Each row comes from the steps of one path. Every step used is in the known rows, and no mark comes twice. Write the path behind each row, first mark first.
Known rows:
L/S: [-.06 .07 -.15 -.08 -.28 -.04 -.09 .16 .15 .09 -.18 .10 -.07 .22 .19 .01 .05 .04 -.21 -.07 .08 -.13 .35 .03 -.14 -.11 .04 .16 -.06 -.09 .16]
M/G/T: [.08 .17 .03 .01 -.46 -.09 -.14 -.04 .06 .22 .12 .12 -.11 .11 .18 -.02 .05 .04 -.26 -.10 .19 .04 .17 -.05 -.19 -.16 -.14 -.01 .04 -.06 .10]
B/G/T/S/L/C: [-.07 .07 .03 .08 -.21 .11 -.10 .36 .23 -.13 .04 -.10 -.40 .39 .50 .05 .01 -.21 .01 .11 .04 -.19 .24 -.01 -.21 -.11 -.04 -.13 .20 .10 .43]
C/L/S/T: [.04 -.06 -.07 -.14 -.53 -.01 -.15 .15 .01 -.08 .01 .19 -.08 .14 .36 .01 .08 .18 -.33 -.12 .18 -.18 .40 .02 -.11 -.02 -.06 .00 -.15 -.28 .41]
M/G/X/S/T: [-.07 .25 .00 -.09 -.53 -.10 -.19 .08 -.21 .22 -.10 .18 .01 .04 .32 .04 .09 -.02 -.46 -.06 .03 .03 .18 .03 -.32 -.08 -.02 -.03 .08 -.38 .18]
M/G/Q: [.02 .18 -.30 -.17 -.52 -.01 -.05 -.02 -.10 .34 -.04 .23 -.08 .00 .01 .11 -.07 .04 -.28 -.10 .08 -.08 .25 -.23 -.19 -.08 -.06 .10 .02 .03 -.02]
T/G/K: [-.11 .09 -.09 -.09 -.41 .01 -.18 -.09 .17 .19 -.14 .19 -.14 .03 .14 -.11 -.14 -.02 -.21 -.04 .19 -.22 .24 .07 -.31 -.11 .09 -.07 .14 -.07 .09]
G/M: [.02 .00 -.19 -.16 -.31 -.03 -.08 .12 .12 .04 -.10 .20 -.09 .10 .13 -.05 .00 .00 -.08 .21 .07 -.06 .36 .04 -.17 -.07 .05 .15 -.02 -.01 .28]
S/T: [.01 .05 -.02 -.06 -.49 -.11 -.11 .01 .12 .03 -.10 .22 -.04 .09 .24 -.06 .01 .18 -.23 -.09 .13 -.09 .32 .10 -.15 -.21 -.17 .01 -.12 -.25 .22]
C/L/S/X/G/W: [.10 -.24 -.05 -.28 -.26 .18 -.18 .13 -.11 -.08 -.09 -.02 -.06 .19 .21 -.01 -.08 .07 -.23 .10 .16 .02 .16 .09 -.07 -.02 -.06 .32 .28 -.10 .26]
W/G/T: [.15 .09 .10 .03 -.31 -.06 -.14 .08 .13 .09 .04 .11 -.10 .24 .21 -.02 -.02 -.09 -.26 -.14 .21 -.04 .19 .10 -.20 -.13 .08 -.10 .06 -.05 .29]
M/G/X/S: [-.09 .21 -.06 -.08 -.45 -.02 -.22 .12 -.16 .24 -.15 .15 -.02 .13 .18 .09 .05 -.12 -.44 -.03 -.01 .07 .15 .01 -.28 -.02 .12 .09 .16 -.19 .11]
L/S/X/G/W: [.01 -.07 -.07 -.23 -.08 .05 -.09 .09 -.02 .07 -.24 -.10 -.01 .17 .16 -.04 -.05 .03 -.13 .14 .06 .00 .10 .14 -.12 -.15 -.10 .35 .30 -.09 .08]
T/G: [-.07 .09 -.17 -.15 -.42 -.09 -.14 -.01 .07 .20 -.14 .19 -.21 .10 .10 .04 -.08 .03 -.26 -.19 .20 -.14 .26 .04 -.18 -.10 -.10 .05 -.02 -.05 -.03]
T/S/X: [-.10 -.07 .02 -.21 -.18 .08 -.03 .14 .05 .14 -.22 .25 -.09 .21 .21 .09 -.08 -.08 -.11 .06 .10 .01 .20 .11 -.22 -.15 -.14 .09 .12 -.13 .26]
C/L/S/X/G: [.05 -.14 -.04 -.29 -.38 .16 -.15 .16 -.25 .08 -.08 .16 -.14 .16 .13 .08 -.11 .06 -.38 -.10 .10 -.01 .09 .07 -.15 -.01 -.09 .26 .09 -.08 .27]
B/G: [-.02 .12 -.11 .09 -.40 .05 -.22 .06 .08 .06 -.09 .06 -.16 .09 .17 .07 -.07 .00 -.27 -.07 -.02 -.07 .30 .04 -.16 -.15 -.05 .13 .14 -.03 .16]
X/G/T/S/L: [-.03 -.07 .02 -.08 -.36 .09 -.07 .21 .11 .00 .04 .04 -.23 .26 .28 .15 -.04 -.10 -.08 .00 .19 -.02 .15 .12 -.22 -.16 -.14 -.11 .17 -.09 .39]
C/L: [.08 -.14 -.07 -.10 -.57 .08 -.22 .08 .08 -.10 .01 .27 -.12 .21 .15 .04 -.06 .13 -.31 -.09 .18 -.04 .33 .03 -.04 -.04 .02 .12 -.05 -.09 .33]
T/S: [-.04 .01 -.08 -.08 -.33 .03 -.07 .15 .22 .08 -.15 .16 -.08 .26 .18 .16 -.01 -.07 -.07 .01 .17 -.12 .41 .08 -.16 -.14 -.01 .01 .07 -.13 .21]
W/G/T/S/L: [-.03 -.03 .09 .01 -.22 .07 -.06 .25 .17 -.02 .05 .11 -.19 .32 .35 .14 -.05 -.22 -.15 -.05 .22 -.10 .19 .06 -.21 -.10 .05 -.24 .07 -.08 .52]
S/T/G/Q: [-.05 .15 -.31 -.31 -.49 -.13 -.04 -.02 -.09 .28 -.10 .27 -.22 -.10 .24 .03 -.05 .10 -.25 -.19 .19 -.22 .32 -.09 -.28 -.07 -.20 -.12 -.07 -.12 .05]
K/G/W: [.10 .12 -.09 -.01 -.32 .02 -.20 -.05 .26 -.02 -.08 -.11 -.07 .21 .07 -.04 -.02 .00 -.11 .06 .14 -.13 .40 .00 -.02 -.11 .03 .13 .24 .04 .13]
C/L/S/X: [-.04 -.19 -.03 -.26 -.29 .12 -.14 .18 -.10 .01 -.09 .27 -.12 .18 .26 -.01 -.05 .08 -.35 -.04 .09 .01 .18 .01 -.12 -.01 -.05 .23 -.04 -.10 .38]
Q/G/X/S: [-.04 .16 -.05 -.16 -.46 -.03 -.21 .13 -.09 .11 -.09 .10 -.05 .22 .19 .01 .13 -.28 -.40 .05 -.07 .06 .11 .02 -.28 -.02 .25 -.02 .27 -.22 .20]
L/S/T/G/K/Y: [-.22 .20 -.06 -.08 -.36 -.06 -.09 .05 .00 .23 -.14 .05 -.10 .04 .34 -.20 -.02 .03 -.31 -.23 .19 -.35 .51 -.04 -.31 -.05 .04 -.25 .13 -.23 .21]
W/G/X: [-.01 .15 -.12 -.08 -.36 .01 -.13 .12 -.05 .06 -.13 .15 -.12 .27 .17 -.05 -.14 -.11 -.35 .02 .11 -.05 .21 .17 -.19 -.07 .30 .02 .02 -.03 .21]
M/G: [.01 .17 -.10 -.01 -.53 -.04 -.13 -.05 .01 .23 -.04 .17 -.05 .10 .02 .07 -.06 .08 -.29 -.14 .11 -.05 .21 -.07 -.13 -.13 -.10 .14 -.03 -.07 -.02]
T/S/X/G/W: [.05 -.14 .00 -.23 -.14 .12 -.09 .08 .06 .05 -.22 -.03 -.03 .22 .15 .10 -.10 -.09 .01 .22 .16 .03 .17 .20 -.17 -.17 -.15 .19 .41 -.13 .14]
X/G/B: [.20 .04 -.13 -.18 -.59 .08 -.15 .11 -.03 .25 -.15 .10 -.12 .23 .05 .04 -.15 -.03 -.18 .10 .08 -.05 .18 .16 -.17 -.10 .14 .15 .16 -.04 .16]
W/G/K: [.03 .11 .04 .06 -.37 .10 -.19 -.01 .19 .09 -.13 .13 .01 .17 .09 -.10 -.18 -.10 -.25 -.03 .13 -.22 .22 .13 -.26 -.13 .32 -.05 .14 -.08 .28]
W/G/B: [.21 .11 -.05 -.09 -.46 .07 -.14 .15 .03 .22 -.14 .16 -.08 .29 .12 .03 -.16 -.14 -.23 .05 .11 -.13 .20 .11 -.15 -.04 .34 .04 .07 -.04 .29]
C/L/S: [.02 -.11 -.13 -.12 -.45 .07 -.17 .19 .05 -.05 -.02 .17 -.11 .23 .23 .06 .02 .08 -.31 -.09 .15 -.13 .37 -.01 -.07 .02 .08 .13 -.08 -.09 .32]

Write each row's path:
[-.10 .14 -.29 -.31 -.27 -.17 -.01 .11 -.04 .19 -.10 .10 -.20 -.05 .36 -.05 .09 .01 -.16 .05 .20 -.29 .39 .00 -.31 .03 -.10 -.07 -.10 -.17 .19] -> L/S/T/G/M
[-.26 .09 -.15 -.19 -.28 -.02 -.16 .35 -.06 -.01 -.27 .11 -.34 .36 .35 -.04 -.03 -.21 -.29 -.01 .00 -.15 .08 .03 -.24 .04 .16 .05 .04 .00 .19] -> T/G/X/S/L/C
[-.20 .03 -.07 -.10 -.27 .03 -.16 .42 .03 -.16 -.26 .11 -.19 .46 .36 -.08 .01 -.15 -.25 .13 -.11 -.06 .14 .07 -.18 -.05 .24 .14 .02 -.03 .37] -> G/X/S/L/C
[.09 .12 -.24 -.14 -.36 .03 -.07 .10 -.04 .22 -.11 .21 -.08 .14 .04 .10 -.14 -.09 -.28 -.14 .10 -.18 .27 -.06 -.19 -.05 .17 .02 .03 .04 .17] -> W/G/Q
[-.01 .13 -.32 -.06 -.41 .08 -.14 .09 -.03 .17 -.08 .12 -.19 .00 .17 .11 -.11 -.02 -.25 -.04 -.05 -.10 .33 -.11 -.22 -.10 .00 .08 .18 .07 .18] -> B/G/Q
[.10 .09 -.15 -.10 -.26 .01 -.08 .13 .05 .08 -.09 .16 -.08 .16 .08 .02 -.06 -.13 -.18 .09 .14 -.15 .28 .06 -.20 .00 .20 .07 .00 .02 .30] -> W/G/M
[.08 -.02 .14 -.19 -.29 .01 -.11 .02 -.10 .19 -.04 .13 -.15 .13 .17 -.08 -.08 .03 -.25 -.05 .11 .17 -.03 .18 -.25 -.22 -.26 .12 .19 -.04 .21] -> S/X/G/T
[-.12 -.03 -.09 -.07 -.26 .07 -.01 .34 .26 -.14 -.18 .07 -.25 .49 .28 .06 -.06 -.10 .03 .10 .09 -.26 .29 .00 -.09 -.11 .03 .05 -.05 .05 .29] -> T/S/L/C
[-.04 .03 -.07 -.24 -.22 .05 -.05 .12 -.17 .23 -.23 .08 -.09 .15 .09 .03 -.09 .02 -.28 -.08 .03 -.02 .05 .11 -.21 -.14 -.13 .28 .11 -.06 .10] -> L/S/X/G
[-.10 .00 -.10 -.05 -.35 .02 -.07 .24 .21 -.16 -.17 .12 -.22 .41 .19 -.10 -.08 .06 -.12 .02 .01 -.19 .18 -.02 -.03 -.16 .02 .19 -.14 .10 .24] -> S/L/C
[-.12 -.02 .11 -.12 -.25 .24 -.07 .11 -.08 .24 -.23 .08 -.03 .20 .10 -.03 -.22 -.14 -.18 -.01 .10 -.07 .30 .10 -.32 -.13 .04 -.05 .48 -.09 .30] -> T/S/X/G/K/Y
[-.18 -.10 -.11 -.07 -.32 .10 -.05 .22 .21 -.07 -.14 .20 -.15 .27 .25 .15 -.06 -.05 -.09 .03 .11 -.11 .29 .02 -.12 -.14 -.06 .00 -.02 -.12 .38] -> T/S/L
[-.17 -.08 .00 -.02 -.35 .05 -.22 .25 .11 -.04 -.22 .23 -.03 .21 .21 .13 .02 -.04 -.31 -.13 -.05 .00 .16 .01 -.16 -.12 -.01 .13 .00 -.21 .41] -> X/S/L
[-.04 .27 -.17 -.11 -.43 .02 -.14 .02 -.01 .10 -.07 .07 -.21 .23 .12 -.07 -.10 -.05 -.31 .04 .07 -.05 .32 .06 -.16 -.06 .16 .03 .09 .09 .19] -> K/G/X
[.01 .06 .10 -.05 -.42 -.09 -.22 .12 .07 .07 -.20 .21 .06 .11 .29 .08 .13 .04 -.30 -.19 .03 -.06 .29 .10 -.24 -.14 -.12 .00 .02 -.40 .31] -> X/S/T
[.09 .07 -.30 -.23 -.49 .05 -.07 .05 -.09 .24 -.14 .15 -.12 .07 -.01 .13 -.13 .02 -.21 -.08 .06 -.09 .24 -.02 -.21 -.12 -.02 .15 .11 .04 .05] -> X/G/Q
[.04 .09 -.20 -.23 -.51 -.03 -.14 .07 .02 .32 -.14 .21 -.24 .15 .18 .00 -.12 -.06 -.20 .02 .17 -.13 .22 .04 -.21 -.01 .11 .02 .06 -.03 .10] -> T/G/B
[-.11 -.01 .02 -.04 -.28 .03 -.17 .37 .16 -.12 -.27 .12 -.13 .42 .24 .05 .03 -.09 -.20 -.07 -.08 -.15 .16 -.02 -.12 -.08 .07 .19 -.02 -.04 .32] -> X/S/L/C
[-.01 .07 .15 -.15 -.24 .02 -.04 .04 -.05 .32 .05 .18 -.13 .12 .29 .07 .01 -.11 -.17 .01 .20 .11 .07 -.01 -.31 -.15 -.27 -.06 .20 -.11 .21] -> M/G/T/S/X
[-.10 .06 -.06 -.10 -.34 -.01 -.23 .23 -.02 .06 -.23 .19 -.04 .23 .27 .02 .06 -.13 -.35 .04 -.04 .09 .24 .15 -.26 -.06 .20 .09 .14 -.20 .28] -> G/X/S
[.01 -.01 .00 -.21 -.35 .06 -.11 .01 -.14 .18 -.21 .19 -.10 .12 .02 .02 -.18 .06 -.28 -.07 .04 .07 .00 .16 -.19 -.20 -.20 .28 .13 -.06 .09] -> S/X/G
[-.06 .09 .03 -.03 -.30 .09 -.08 .15 .21 .01 .10 .02 -.28 .27 .32 .12 -.02 -.18 -.09 -.04 .20 -.13 .30 -.03 -.18 -.09 -.07 -.22 .14 .02 .50] -> K/G/T/S/L
[.17 .21 -.12 -.14 -.54 .09 -.16 .06 .07 .27 -.08 .08 -.17 .24 .08 .00 -.12 -.10 -.20 .07 .08 -.15 .30 -.02 -.12 -.04 .21 .06 .13 .08 .27] -> K/G/B
[.02 -.10 -.16 -.22 -.40 -.06 -.20 .06 .05 -.10 .01 .02 -.15 .06 .43 -.02 .08 .13 -.23 -.05 .33 -.25 .43 .00 -.10 .05 -.10 -.03 .04 -.27 .23] -> C/L/S/T/G/W
[-.04 .13 .07 .12 -.36 .12 -.16 .07 .08 .12 -.13 .09 .02 .24 .05 -.14 -.19 -.10 -.33 -.18 .12 -.21 .41 .02 -.20 -.09 .36 -.12 .25 -.04 .32] -> W/G/K/Y
[-.04 -.03 .06 -.05 -.20 .01 -.02 .36 .31 -.15 -.01 .05 -.31 .49 .43 -.03 .04 -.13 .06 .12 .16 -.17 .25 .03 -.15 -.14 -.02 -.11 .03 .07 .41] -> G/T/S/L/C
[-.01 -.03 -.26 -.35 -.43 -.06 -.10 .15 -.12 .05 .05 .18 -.25 -.03 .39 .00 .08 .05 -.25 .02 .29 -.28 .42 -.03 -.25 .16 -.06 -.08 -.12 -.18 .37] -> C/L/S/T/G/M
[.03 .00 .03 -.09 -.29 .07 -.02 .31 .18 -.05 .00 -.07 -.32 .46 .31 .06 -.02 -.16 .04 .07 .17 -.17 .15 .08 -.18 -.14 -.06 -.06 .14 .08 .31] -> X/G/T/S/L/C
[.12 .02 -.08 -.09 -.42 -.05 -.15 -.07 .23 -.06 .01 -.06 -.01 .19 .08 -.09 .08 -.07 -.13 .16 .09 -.05 .22 -.06 -.05 -.12 .05 .07 .28 -.12 .05] -> Q/G/W
[-.11 .14 -.08 .02 -.33 .05 -.31 .22 -.09 .07 -.19 .05 -.13 .14 .32 .09 .01 -.20 -.41 .03 -.14 .06 .24 .12 -.32 -.05 .17 .07 .32 -.16 .30] -> B/G/X/S
[.01 .16 -.18 -.29 -.46 -.11 -.08 .14 -.05 .34 -.14 .11 -.21 .08 .39 -.03 .02 .00 -.22 -.01 .19 -.28 .31 .04 -.27 -.01 .02 -.09 -.03 -.22 .18] -> L/S/T/G/B
[.14 -.05 -.10 -.07 -.37 .02 -.18 .00 .17 -.04 -.14 -.09 -.02 .19 .05 .00 -.06 .07 -.10 .11 .14 -.04 .26 .15 -.06 -.17 -.04 .23 .26 -.07 .04] -> X/G/W
[.14 .12 .05 -.08 -.48 -.09 -.12 -.03 .13 .09 .19 .07 -.14 .17 .18 -.11 .13 -.11 -.22 -.02 .12 .03 .11 -.05 -.19 -.14 -.02 -.13 .18 -.07 .18] -> Q/G/T
